Each row comes from the steps of one walk. Every step used is in the known rows, and no mark comes twice. Write the walk behind each row, first mark first.
Known rows
lifef-tifivof-guri-vabab: [-0.93  2.68 -2.13  0.36 -3.44 -1.95  2.13  0.19 -3.63  0.67 -0.65  1.34
 -1.43 -0.52 -1.02 -3.91  1.58 -0.68  5.84  1.03]
lifef-tifivof-guri-vabab-nizas: [-3.27  1.60 -3.42  1.37 -4.24  0.19  0.74 -0.65 -1.26 -1.94 -2.34  5.85
  2.46 -0.31 -2.77 -5.02 -0.92  2.55  1.94 -2.06]
moke-salen-nizas-vabab-guri-tifivof-lifef: [ 2.23  2.29 -0.99  0.51  0.04  0.52  1.82 -6.40 -1.58 -3.57 -0.85  2.49
 -4.71  0.87 -8.24  0.44 -1.71 -4.64 -0.98 -2.31]
salen-moke-vabab-guri: [ 1.69  0.33  3.59 -0.50  1.21  2.59  2.88 -0.36 -1.65  0.42 -2.41 -4.41
 -0.94  0.51  0.82  0.81 -0.23 -0.63 -2.64 -1.01]
varaso-vabab-nizas: [-1.99 -4.21 -2.73 -1.89 -0.63  3.24  0.59  1.13  2.31  2.79  1.51  4.23
  6.25  0.38  3.67 -1.40 -2.49  4.90 -2.75 -0.48]
bimad-vabab-nizas: [-3.30 -3.84 -3.57  0.51 -1.59 -0.78 -1.67  3.41  2.55  1.65  1.32  3.73
  5.33 -0.12  0.92 -2.48 -2.38  8.38 -2.12 -0.67]
salen-nizas-vabab-varaso: [ 2.88  0.21 -0.73  2.23 -0.78 -4.59 -0.95  0.92 -1.43  1.53  5.03  1.80
  5.12 -1.38 -0.81  0.77 -2.55  1.55 -4.90 -0.33]
varaso-vabab-guri-tifivof: [ 0.39 -0.07 -0.28 -2.18  1.67  2.68  0.81 -0.55 -1.75  1.88 -2.56 -1.30
 -3.83  0.30 -1.25 -0.91 -1.33  0.67  4.64  1.86]
salen-moke: [ 2.77 -0.95  1.85 -3.95 -0.10 -0.70  3.15  2.71  0.04  5.42  1.78 -0.82
  3.39 -0.64  0.37 -2.07  0.41 -0.17 -2.08 -0.29]
nizas-vabab: [ 2.67 -2.47 -1.52 -1.80 -0.01 -8.39  0.77  2.73 -1.88  5.84  4.49  0.44
  3.78 -1.00  0.90 -2.46 -0.31  0.78 -1.04  2.33]
bimad-vabab-varaso-salen-nizas: [-2.56 -0.39 -1.28  3.43  0.40  4.04 -3.86  0.50  3.73 -3.75  0.86 -0.17
 -0.78  1.77  0.98  3.87 -1.38  3.11 -1.32 -0.22]
varaso-vabab-guri: [ 1.00 -0.78  1.16 -1.65  1.31  0.40 -0.02  1.23 -0.90  1.81  1.40 -2.80
 -1.60 -1.03  2.79 -0.18 -2.24  2.01  1.79  2.85]
varaso-salen-nizas-vabab-guri-tifivof-lifef: [ 1.17  2.11 -0.62 -0.27  4.03  0.11  1.24 -5.45  0.75 -3.69 -2.70  2.13
 -7.00  0.84 -4.73  2.76 -0.80 -2.20  1.26 -0.76]
lifef-tifivof: [ 3.77 -0.21 -1.83 -2.10 -1.39 -5.33  3.67  1.60 -1.36  6.30  4.31  1.59
  2.04 -4.08  0.35 -3.16  3.16  1.20  3.41  0.27]
bimad-vabab-guri: [-0.70 -0.42  0.31  0.37  0.28 -3.60 -2.23  3.46 -0.52  0.76  0.95 -3.39
 -2.58 -1.76 -0.27 -1.44 -2.05  5.50  2.48  2.97]
lifef-tifivof-guri-vabab-varaso-salen-nizas: [-2.25  5.06 -0.81  4.46 -2.44  4.91 -1.53 -3.26 -0.03 -7.31 -2.55  2.14
 -3.84  1.45 -2.63  1.51 -0.10 -2.61  2.73 -1.55]
nizas-vabab-varaso: [ 1.52 -1.21  0.43  2.22 -1.44 -8.75 -2.56  3.93 -2.12  3.24  3.00 -2.40
  3.68 -2.96  2.20  1.01  0.61  1.31 -0.58  1.57]
nizas-vabab-varaso-salen: [-0.19 -1.41  0.61  2.15  0.50 -5.68 -4.30  1.92  0.86 -0.27  0.48 -3.32
 -0.29 -0.66  2.08  3.45  1.44 -1.28  0.26  1.89]
tifivof-guri: [-0.61  1.51  2.03 -3.58 -2.96 -6.77  0.08  3.47 -0.95  1.81  4.40  0.53
  1.39 -1.03 -0.26 -6.28 -0.46 -0.27  2.30  2.96]
lifef-tifivof-guri: [ 0.95  2.61 -0.04 -1.31 -4.86 -7.30  2.19  1.87 -2.23  2.53  3.05  1.36
 -0.38 -2.17 -2.21 -5.28  1.57 -0.81  5.57  1.31]

Write each row's walk
[ 2.44 -1.36 -2.45 -2.23  2.54 -1.38  0.85 -2.27  1.53  0.25  3.93  3.94
  1.15  2.55 -1.98 -0.44 -2.70 -1.96 -4.63  0.64] => varaso-salen-nizas-vabab
[-3.60  3.75  1.19  2.08 -0.41  5.28 -3.58 -1.95  1.21 -8.10 -1.30  1.49
 -2.04  2.80 -0.49  0.35 -2.11 -2.29 -0.54  0.09] => tifivof-guri-vabab-varaso-salen-nizas
[-0.89  0.33  0.22 -0.75  1.80  2.47  2.41 -1.10 -0.96  1.30 -3.45 -2.15
 -5.50 -1.54  2.85  3.04  1.57  1.33  6.68  1.02] => varaso-vabab-guri-tifivof-lifef
[ 2.27  1.41  1.40 -3.84  1.95 -3.00  0.37  0.54 -1.58  2.16  0.16 -0.15
 -2.60 -2.87 -4.28 -4.97 -0.06  0.77  3.75  1.50] => vabab-guri-tifivof
[-1.85 -2.71 -3.01 -1.87  1.09  2.79  0.26  0.59  0.87  1.07  0.58  5.54
  6.57 -1.01  2.21 -4.02 -1.47  4.87 -3.75 -1.21] => guri-vabab-nizas
[-0.58 -0.34  0.50  2.07  1.89  6.19 -0.61 -2.44  2.32 -3.60  1.86  0.46
  1.17  1.83  4.01  4.26  1.24 -1.27 -4.38 -1.80] => moke-vabab-varaso-salen-nizas
[-0.05 -0.89  2.19  2.54  0.03 -1.53 -2.90  1.17  1.17 -0.76 -3.68 -5.18
 -0.69  1.72 -0.04  5.30  0.68 -3.11 -1.76 -0.44] => nizas-vabab-varaso-salen-moke
[-3.64  4.07  1.88  4.91 -3.23  5.05 -1.49 -1.14 -0.38 -5.91 -8.86 -4.01
 -5.81  2.28 -1.93  3.70  2.55 -4.54  5.01 -1.89] => lifef-tifivof-guri-vabab-varaso-salen-moke
[ 3.64 -1.15 -2.94 -1.47 -1.31 -0.95  1.25 -3.17 -0.81  0.55  5.64  4.53
  3.50  2.49 -5.46 -2.95 -3.52 -4.22 -6.95 -0.94] => moke-salen-nizas-vabab
[ 0.60 -0.45 -0.70 -3.32  0.99 -2.50  3.74  0.93 -0.25  5.35  1.08  1.77
 -0.12 -3.28  2.60 -0.96  5.08  0.92  5.01  0.06] => guri-tifivof-lifef
[ 2.69  0.48 -0.50 -1.32  1.51 -6.69 -0.40 -0.12 -3.42  2.30 -1.36 -0.74
 -2.83 -1.19 -5.79 -3.11 -1.61 -0.13  2.62  1.89] => nizas-vabab-guri-tifivof
[-0.07 -0.67  2.92  2.80 -1.23  3.30  1.07  1.76 -0.92  1.47 -1.64 -4.76
  3.19  0.14  4.75  4.11  2.81 -0.29 -2.93 -2.22] => salen-moke-vabab-varaso
[-0.92  0.85 -0.52  1.15  2.91  7.31 -2.09 -2.22  2.06 -4.03  0.16  1.75
  0.36  0.66  2.29  2.59 -0.51 -0.24 -2.97 -0.90] => guri-vabab-varaso-salen-nizas
[-0.28 -0.13  4.38  0.07  0.45  2.01 -2.08  1.93  3.06 -0.81 -2.46 -4.48
 -0.58 -0.27  1.47  3.42  2.17 -2.17 -0.54 -0.89] => vabab-varaso-salen-moke
[-1.98 -1.56  1.53  2.35  1.32  2.12 -2.44  0.27  1.66 -1.82 -0.11 -3.60
 -0.31  0.30  6.76  4.53  4.68 -1.41 -0.11  0.26] => moke-vabab-varaso-salen
[-0.07 -0.17  3.78 -0.74  3.08  5.65  0.91 -2.35  1.22 -3.26 -4.72 -5.15
 -4.80  2.93  0.67  3.08  0.60 -3.59 -1.78 -0.79] => varaso-salen-moke-vabab-guri
[-2.98 -3.72 -0.13 -0.76  1.28  8.82  1.35 -2.42  4.34 -2.30 -4.49  1.83
  3.12  4.54  1.59  1.91  0.50 -0.68 -6.36 -4.19] => varaso-salen-moke-vabab-nizas
